Each row was made from one small tree. Brackets hold a mark, then the marks that hang from it, in alphabetical order. Every link used is in the known rows. Write each row's tree.
(in the rows, 100 means zero)
Known rows:
{tufofo {moniku sapo} {sovu {dena zave}} {tega bodubub}}: [109,62,110,124,148,101,95,74,134,120,89,77,157,136,83,136,121,74,120,96,63,109,140,91,73]
{sapo {dena zave}}: [110,105,70,127,109,87,96,99,89,88,77,84,96,120,96,111,98,104,91,103,85,99,124,59,81]
{moniku sapo {tufofo tega}}: [102,94,99,98,131,101,90,93,120,125,71,84,111,130,90,122,114,78,100,79,86,126,126,96,80]
{tufofo {moniku {sapo {dena zave}}}}: [103,108,89,138,139,84,81,96,101,124,82,87,114,123,93,106,111,102,90,96,67,125,142,69,85]
{dena sapo}: [117,112,94,115,123,104,94,99,100,90,72,79,105,129,88,110,98,100,96,88,100,88,126,66,93]
{tega bodubub}: [114,92,92,108,117,97,105,81,112,77,75,67,112,118,86,129,105,102,105,80,111,95,99,84,89]
{tufofo moniku tega}: [116,82,114,101,127,90,91,86,129,115,80,77,118,141,97,135,109,99,116,73,89,114,128,92,103]
{tizoku {zave sapo}}: [141,103,78,121,109,90,104,108,101,115,70,75,83,132,100,107,124,116,117,72,114,93,118,47,81]
{moniku {sapo dena} {tufofo sovu tega}}: [99,81,86,106,130,88,89,94,115,134,73,86,118,129,89,127,117,78,100,87,72,137,144,93,56]
{tega {bodubub {sovu {dena sapo {zave tizoku}}}}}: [122,100,78,136,125,124,99,89,101,53,86,68,112,125,88,117,103,83,104,99,92,60,132,46,52]
{tufofo {moniku sapo} tega}: [110,90,116,111,143,93,87,88,127,131,79,81,120,140,91,125,118,93,109,70,80,124,131,96,102]
{sapo dena}: [113,98,75,118,110,80,100,98,96,100,72,77,98,117,93,122,108,112,94,86,102,107,120,74,82]
{zave {sapo {dena sovu}} tizoku}: [131,108,64,136,97,73,79,114,84,106,83,76,64,126,100,111,108,111,113,86,102,90,134,49,72]
{bodubub sovu}: [120,93,89,102,124,104,99,94,108,76,73,71,109,126,90,134,99,104,100,73,114,105,120,84,66]
{tega {tufofo {moniku sapo}}}: [110,94,120,119,143,95,88,81,116,119,76,73,130,125,84,118,111,98,103,76,100,129,119,92,82]
{tufofo moniku {sovu {dena zave}} {tega bodubub}}: [114,56,109,114,130,98,99,69,137,105,91,73,155,139,89,145,112,77,125,99,71,98,136,87,73]
{dena {bodubub sovu} sapo zave}: [120,114,84,107,126,114,77,93,106,44,82,72,99,144,80,119,69,85,90,113,77,79,136,57,78]
{dena sapo sovu zave}: [122,115,89,118,123,103,76,97,89,72,87,86,101,136,85,107,75,90,97,119,83,78,137,61,92]
{moniku {sapo {dena zave}} {tufofo sovu tega}}: [98,87,80,116,129,94,85,96,109,123,77,92,118,132,91,117,107,72,96,104,56,128,147,78,56]
{dena bodubub}: [125,99,87,93,115,90,91,93,116,81,79,70,98,138,91,134,92,100,102,90,101,96,116,87,99]
{dena sovu zave}: [124,102,86,110,116,94,83,96,95,78,86,85,102,133,91,122,82,96,103,109,93,90,125,77,89]
{moniku sapo}: [114,107,91,116,134,98,96,101,104,112,71,81,109,123,91,116,113,103,97,75,104,111,118,88,90]

Which tree is each row?
[113,63,123,121,139,103,100,63,127,96,83,61,166,125,75,132,109,82,114,100,94,99,130,81,56]
{tega bodubub {tufofo moniku {sovu {dena sapo}}}}
[106,91,93,101,141,101,92,101,117,132,71,87,129,125,92,121,113,81,99,82,92,132,138,95,58]
{moniku sapo {tufofo sovu}}
[127,67,105,97,137,84,92,86,137,122,89,71,146,145,94,152,108,94,116,94,89,110,150,100,76]
{tufofo moniku {sovu {dena bodubub}}}
[115,60,117,112,132,103,105,57,129,78,82,52,155,116,74,150,111,91,109,84,115,111,114,95,44]
{tega {bodubub {sovu dena}} {tufofo moniku}}
[124,80,91,108,125,105,86,91,120,83,87,78,126,158,87,133,88,71,113,122,64,71,150,71,83]
{tufofo {sovu {dena bodubub sapo zave}} tega}
[131,96,75,126,120,114,103,104,100,78,85,77,108,130,105,126,111,94,107,85,102,78,137,62,50]
{bodubub {sovu {dena {zave tizoku}}}}
[97,82,87,105,121,81,79,73,112,102,85,73,107,119,73,133,105,72,96,103,78,125,121,100,69]
{moniku {sapo {dena sovu}} {tufofo {tega bodubub}}}
[106,64,103,102,127,109,102,74,131,104,79,72,147,131,80,138,112,62,111,102,81,95,137,86,56]
{moniku {tufofo {sovu {dena sapo}} {tega bodubub}}}
[140,116,69,121,101,89,65,109,97,77,93,75,62,150,98,114,83,93,118,107,85,69,134,45,88]
{dena bodubub sovu {zave sapo tizoku}}
[125,111,63,141,98,80,91,117,88,112,73,76,66,122,107,104,123,116,112,71,103,92,128,40,74]
{zave {sapo dena} tizoku}
[121,107,90,98,128,108,82,91,112,55,79,65,103,142,79,129,78,93,93,96,93,88,130,72,77]
{dena {bodubub sovu} sapo}
[132,105,69,146,105,100,98,115,94,113,79,81,88,131,110,105,125,101,120,87,100,70,135,38,71]
{sovu {dena {zave sapo tizoku}}}
[138,104,66,133,103,96,87,112,104,99,85,74,80,142,106,116,112,94,118,98,90,65,137,43,79]
{sovu {dena bodubub {zave sapo tizoku}}}
[122,55,113,104,134,89,100,86,136,136,84,79,151,145,98,149,121,90,125,80,88,112,148,101,74]
{tufofo moniku {sovu dena} tega}
[129,111,60,129,96,75,81,113,99,99,80,69,57,135,101,115,109,109,111,83,93,86,129,44,81]
{zave {sapo {dena bodubub}} tizoku}
[102,78,100,90,113,100,100,72,128,91,74,70,114,125,86,135,106,76,108,85,94,110,108,92,79]
{moniku {tufofo {tega bodubub}}}
[116,67,102,127,123,103,90,73,129,93,85,63,130,134,84,136,115,83,124,91,78,94,135,61,60]
{tufofo moniku {tega {bodubub {sovu {dena {zave sapo}}}}}}
[115,66,99,99,117,98,103,76,128,81,77,69,124,133,84,143,103,87,120,80,95,98,108,93,81]
{tufofo sovu {tega bodubub}}
[104,79,102,116,133,72,76,68,120,108,92,69,118,128,73,136,107,90,106,94,73,123,125,98,89]
{tufofo {moniku {sapo {dena sovu}}} {tega bodubub}}
[126,110,57,119,108,95,81,101,99,53,87,70,75,136,97,124,86,98,96,100,81,86,133,52,63]
{sapo {dena {bodubub sovu} {zave tizoku}}}
